Known rows, with every step that occurs:
kazus/negu: [-15.1, 12.0, 16.5, 16.5, 2.0, 6.3, 10.2, 14.1, -6.0, -23.7, 2.4, -13.8, -0.2, 8.1, -3.3, 11.0, 3.6, -1.7, -1.6, -0.5, 13.2, 17.9]
kazus/kososuv/noku: [-12.4, 7.4, 10.6, 26.0, -13.0, -6.0, 4.7, 16.6, 12.2, -16.2, 7.0, -8.4, 5.2, 0.6, 0.5, 6.6, -3.1, -4.3, -12.2, 0.3, 12.1, 16.8]
kososuv/kazus/negu/remo: [-20.4, 14.1, 8.5, 8.1, -0.9, -35.5, 22.6, 10.7, -5.8, -18.8, -18.4, -31.9, 2.0, 2.9, -3.0, 4.5, 4.8, 15.3, -6.6, 1.7, 24.8, 24.5]
zalu/noku/kososuv/kazus/negu/remo: [-13.2, 21.2, 5.3, 10.2, -8.4, -37.3, 32.0, 16.8, 1.2, -24.7, -5.6, -35.5, -12.5, -6.3, -7.3, 14.0, 5.1, 5.4, 1.2, -3.4, 14.5, 24.9]
kososuv/noku/negu/remo/zalu: [-16.8, 3.2, -0.7, 15.7, -22.5, 10.9, -2.2, -3.7, 14.6, -20.2, 4.7, -28.6, 9.8, 1.6, -26.0, -12.0, 8.4, 15.1, -25.5, -1.6, 10.4, 14.5]
noku/kososuv/kazus/negu/tize: [-11.1, 19.8, 20.4, 18.7, -11.7, -28.3, 14.6, 17.9, 9.8, -21.3, 6.7, -19.2, -15.3, -13.3, -6.4, 14.6, 3.8, 9.3, -2.2, -6.3, -1.0, 15.6]
remo/zalu/noku/kososuv: [-7.6, 13.8, -9.8, 24.0, -12.9, 15.6, 0.9, 13.9, 5.8, -29.8, 18.1, -24.0, -5.2, -4.4, -15.5, 7.8, 7.0, -5.0, -9.9, -9.7, 0.6, 11.3]
negu/kazus/kososuv: [1.5, 14.5, 8.1, 26.4, -17.3, -15.4, 14.5, 16.3, 10.3, -19.5, -10.9, -23.7, 4.1, 0.0, 8.1, 10.2, -0.3, 2.0, -14.2, -4.2, 19.2, 27.8]
remo/zalu: [-14.7, 6.2, -6.6, 21.8, -5.0, 18.4, -8.2, 8.0, -1.1, -24.0, 4.1, -20.2, 8.8, 5.3, -11.7, -0.8, 5.4, 5.1, -18.4, -4.9, 11.4, 9.3]
gipu/negu/tize: [-21.0, 18.3, 25.3, 17.5, -27.3, -2.9, 4.7, 5.2, 11.1, -4.8, 12.9, -19.5, -0.3, 1.2, -21.0, 13.1, 4.4, 18.2, -16.0, 1.2, 11.8, 2.8]
gipu/negu/remo/zalu/noku: [-23.2, 18.5, 5.8, 7.1, -24.8, 0.0, 12.2, -2.2, 2.2, -20.7, 3.4, -35.9, 8.6, 10.1, -22.5, 4.4, 8.9, 13.5, -21.0, 0.4, 23.9, 16.6]
remo/negu/kazus/kososuv: [6.6, 22.5, 12.3, 31.5, -15.7, -10.9, 13.7, 28.9, 0.8, -29.4, -11.9, -19.0, -1.1, 0.2, 8.5, 10.8, -5.8, 3.1, -16.2, -4.6, 22.0, 46.4]
zalu/remo/negu/kazus: [-6.2, 28.2, -4.2, 32.1, -5.4, 0.3, 24.7, 34.3, -1.3, -19.3, -15.8, -22.8, -2.5, 7.4, -7.3, 5.3, 2.5, 14.3, -14.6, 3.3, 26.4, 47.2]
gipu/negu: [-21.3, 14.4, 18.3, 15.0, -12.5, 6.2, 9.9, 6.8, -0.8, -10.4, 8.3, -15.1, -6.2, -1.1, -13.5, 13.3, -1.5, 5.5, -19.5, -3.9, 12.6, 5.0]
zalu/remo/negu/kazus/kososuv: [0.6, 29.4, 3.1, 33.6, -12.4, -7.1, 29.4, 37.6, -2.9, -29.2, -17.8, -15.8, -5.0, 3.9, 10.9, 13.1, -1.4, 3.6, -10.4, 2.5, 28.6, 57.2]
noku/negu: [-11.2, 7.5, 3.2, 18.7, -16.3, 16.2, 3.7, 3.7, 0.9, -18.7, 11.4, -23.4, -4.7, -1.5, -12.3, 4.8, 4.5, 0.6, -13.8, -2.7, 7.5, 6.4]
kazus/negu/remo/zalu/noku/kososuv: [-9.9, 18.3, 3.2, 16.0, -11.3, 2.4, 15.1, 11.0, -0.9, -36.1, 3.0, -27.8, -5.7, 1.5, -12.1, 10.0, 11.7, 3.5, 0.2, -6.7, 9.4, 25.6]
negu/remo/zalu/noku: [-15.7, 11.9, -14.8, 16.4, -17.2, 1.1, 3.1, 4.7, 2.2, -21.9, -3.9, -41.5, 17.3, 13.7, -18.9, -1.6, 13.0, 15.0, -12.3, 3.5, 24.9, 16.9]
tize/negu/remo: [-18.8, 14.9, -2.2, 17.8, -5.2, -5.2, 5.1, 14.4, -8.3, -2.6, 5.1, -23.5, 7.8, 0.0, -29.9, 7.8, 10.7, 25.4, -18.4, -2.0, 27.4, 9.3]
remo/negu: [-9.0, 16.8, 1.8, 28.9, -2.9, 10.7, 1.1, 26.6, -11.0, -21.4, 0.6, -16.2, -2.4, 3.5, -10.0, 7.9, -2.4, 6.6, -11.9, -1.3, 17.1, 23.8]
negu/gipu: [-2.9, 5.7, 3.7, 23.8, -9.6, 5.6, 7.8, 21.6, 3.6, 4.8, -4.9, -26.1, 9.1, 9.9, -7.7, -4.6, 4.7, 3.3, -14.4, -9.0, 13.4, 6.1]
kazus/kososuv/noku/negu: [-8.1, 5.6, 16.1, 20.6, -24.8, 4.4, 7.5, 7.4, 15.0, -23.5, 16.3, -13.2, -1.3, -3.9, -1.8, 4.7, -1.6, -9.7, -15.5, -0.6, 5.7, 17.6]

Rows:
[-10.0, 4.1, 7.2, 17.8, -30.7, 3.2, 1.8, -1.1, 12.5, -29.7, 2.7, -22.1, 8.1, -1.5, -7.6, -5.6, 4.4, 4.1, -22.3, -2.8, 12.6, 24.2]
kazus/kososuv/noku/negu/remo/zalu
[-6.9, 10.5, 11.8, 20.1, -23.7, -1.6, 11.7, 5.9, 29.5, -12.9, 7.5, -28.3, 3.6, -2.2, -18.9, -6.9, 2.3, 6.5, -27.5, -2.5, 4.9, 21.7]
kososuv/noku/negu/kazus
[-12.4, 14.3, 4.5, 12.2, -1.4, -21.1, 14.5, 11.1, -4.7, -31.9, -10.1, -24.0, -12.3, -11.7, -5.5, 4.2, 4.7, 10.9, -11.8, -13.5, 7.8, 23.3]
noku/kososuv/kazus/negu/remo/zalu
[-11.7, 10.9, -5.5, 12.3, -24.9, 23.3, 1.2, -0.7, 7.2, -36.4, 20.8, -35.3, 7.4, 7.6, -17.2, -2.3, 10.4, -7.4, -18.1, -0.3, 7.7, 15.8]
remo/zalu/noku/negu
[-12.5, 15.8, 9.3, 14.1, -0.7, -33.0, 24.8, 16.4, -4.9, -20.3, -12.2, -24.4, -18.9, -14.5, -3.8, 12.5, 2.0, 12.5, -2.9, -9.6, 10.9, 20.1]
noku/kososuv/kazus/negu/remo
[-14.5, 28.2, -0.3, 34.4, -14.9, 5.2, 11.8, 32.6, -2.7, -16.4, -1.3, -17.5, -0.2, 10.5, -14.6, 9.2, 7.0, 20.8, -3.4, 9.8, 22.5, 32.8]
zalu/remo/negu/tize
[-16.0, 20.3, 6.9, 14.0, -25.4, 1.6, 14.8, 3.6, 3.0, -22.5, 9.7, -29.4, -11.4, -7.2, -23.3, 13.1, 6.0, 10.2, -17.7, -10.1, 9.8, 12.2]
gipu/negu/remo/zalu/noku/kososuv
[-10.3, 18.3, 34.4, 17.9, -27.4, -19.5, 22.0, 10.6, 26.9, -13.5, 3.1, -13.5, -0.8, -5.1, -2.7, 8.6, -7.2, 0.6, -29.4, -4.2, 12.7, 29.3]
gipu/negu/kazus/kososuv/noku
[4.3, 17.5, 5.2, 14.9, -38.1, 2.7, 13.4, 1.5, 19.5, -44.3, 8.2, -37.7, 8.7, 3.6, 1.3, 0.5, 7.3, -11.7, -22.4, -3.2, 12.0, 38.2]
remo/zalu/noku/negu/kazus/kososuv
[-5.0, 10.2, 21.5, 17.0, -4.3, 5.3, 16.0, 23.4, -0.6, -7.8, -3.4, -19.3, 5.3, 14.8, -0.6, -0.9, 5.6, -5.3, -6.0, -7.7, 12.2, 18.1]
kazus/negu/gipu
[-7.5, 10.2, 22.8, 23.8, -40.5, -3.9, 2.2, 5.4, 26.7, -18.6, 19.8, -17.4, 4.9, -2.0, -9.0, 4.7, 3.8, 2.7, -12.3, 4.6, 4.1, 16.0]
kazus/kososuv/noku/negu/tize
[-12.5, 23.3, 11.8, 11.1, -21.0, -20.6, 11.9, 13.6, 16.3, -38.8, 16.0, -30.2, -3.5, -5.0, -10.9, 6.2, 9.0, 1.2, -6.6, -4.8, -1.2, 25.2]
remo/zalu/noku/kososuv/kazus/negu/tize
[-16.4, 12.6, 11.2, 16.5, -2.4, -7.6, 14.7, 10.3, -9.2, -17.9, -12.5, -24.0, 2.4, 9.4, -7.6, 10.3, 7.9, 14.5, 0.2, 1.4, 22.6, 19.8]
kazus/negu/remo
[1.9, 14.3, 8.1, 28.5, -7.8, 10.1, 6.2, 35.2, -6.0, -4.9, -5.7, -21.0, 3.6, 10.5, -7.8, -5.3, -0.5, 4.1, -16.3, -8.6, 16.5, 24.6]
remo/negu/gipu
[-11.0, 15.3, 2.0, 15.8, -40.1, 15.3, -3.5, -3.1, 18.6, -30.8, 24.2, -39.8, 13.7, 9.4, -23.9, -2.6, 16.2, 5.3, -14.5, 4.8, 6.2, 13.3]
remo/zalu/noku/negu/tize
[-12.6, 20.0, 6.1, 8.6, -4.9, -12.4, 17.9, 15.0, 4.8, -43.6, 11.8, -26.0, -9.8, -5.9, -4.2, 6.6, 4.1, -12.0, -10.0, -9.4, 0.3, 27.7]
remo/zalu/noku/kososuv/kazus/negu
[-9.2, 21.0, 8.5, 32.1, -17.9, 2.9, -4.0, 25.3, 0.0, -16.6, 4.7, -20.2, 4.1, 5.0, -17.1, 7.9, 3.4, 19.8, -9.6, 3.6, 15.8, 21.8]
remo/negu/tize
[-12.0, 15.3, 14.0, 15.4, 3.8, -20.0, 19.2, 20.0, -2.1, -26.8, 3.1, -14.6, -21.3, -15.1, 0.2, 14.4, -1.9, -3.3, -5.6, -11.5, 0.9, 17.7]
noku/kososuv/kazus/negu
[-2.1, 17.5, 11.1, 8.3, -10.4, -13.8, 23.3, 24.5, 9.3, -27.7, 5.9, -30.6, -3.8, 0.7, -2.1, -6.0, 5.4, -15.4, -13.8, -16.6, -0.1, 28.0]
remo/zalu/noku/kososuv/kazus/negu/gipu
[-11.6, 5.3, -5.8, 16.0, -20.9, 15.3, -1.5, -4.9, -1.8, -25.2, -2.1, -33.7, 4.9, 1.9, -18.9, -4.3, 11.4, 15.6, -20.2, -5.1, 15.1, 13.0]
noku/negu/remo/zalu
[-15.4, 6.5, -11.6, 21.2, -9.2, 4.4, -3.7, 4.5, -4.6, -17.2, -11.3, -30.3, 12.2, 6.3, -16.6, -2.0, 9.3, 21.2, -16.8, -2.8, 21.5, 11.1]
negu/remo/zalu
[-6.7, 12.7, 8.6, 18.2, -6.3, 6.8, 7.3, 27.1, 0.1, 6.5, 14.0, -18.6, 11.0, 4.7, -23.8, -2.9, 7.3, 5.2, -24.9, -11.5, 17.5, 7.6]
tize/negu/gipu
[-1.4, 13.1, 20.2, 15.1, -2.0, -20.7, 25.5, 28.9, 3.0, -10.3, -3.4, -19.5, -15.5, -8.4, 2.2, 2.1, -0.5, -6.9, -9.4, -18.7, 0.1, 18.5]
noku/kososuv/kazus/negu/gipu
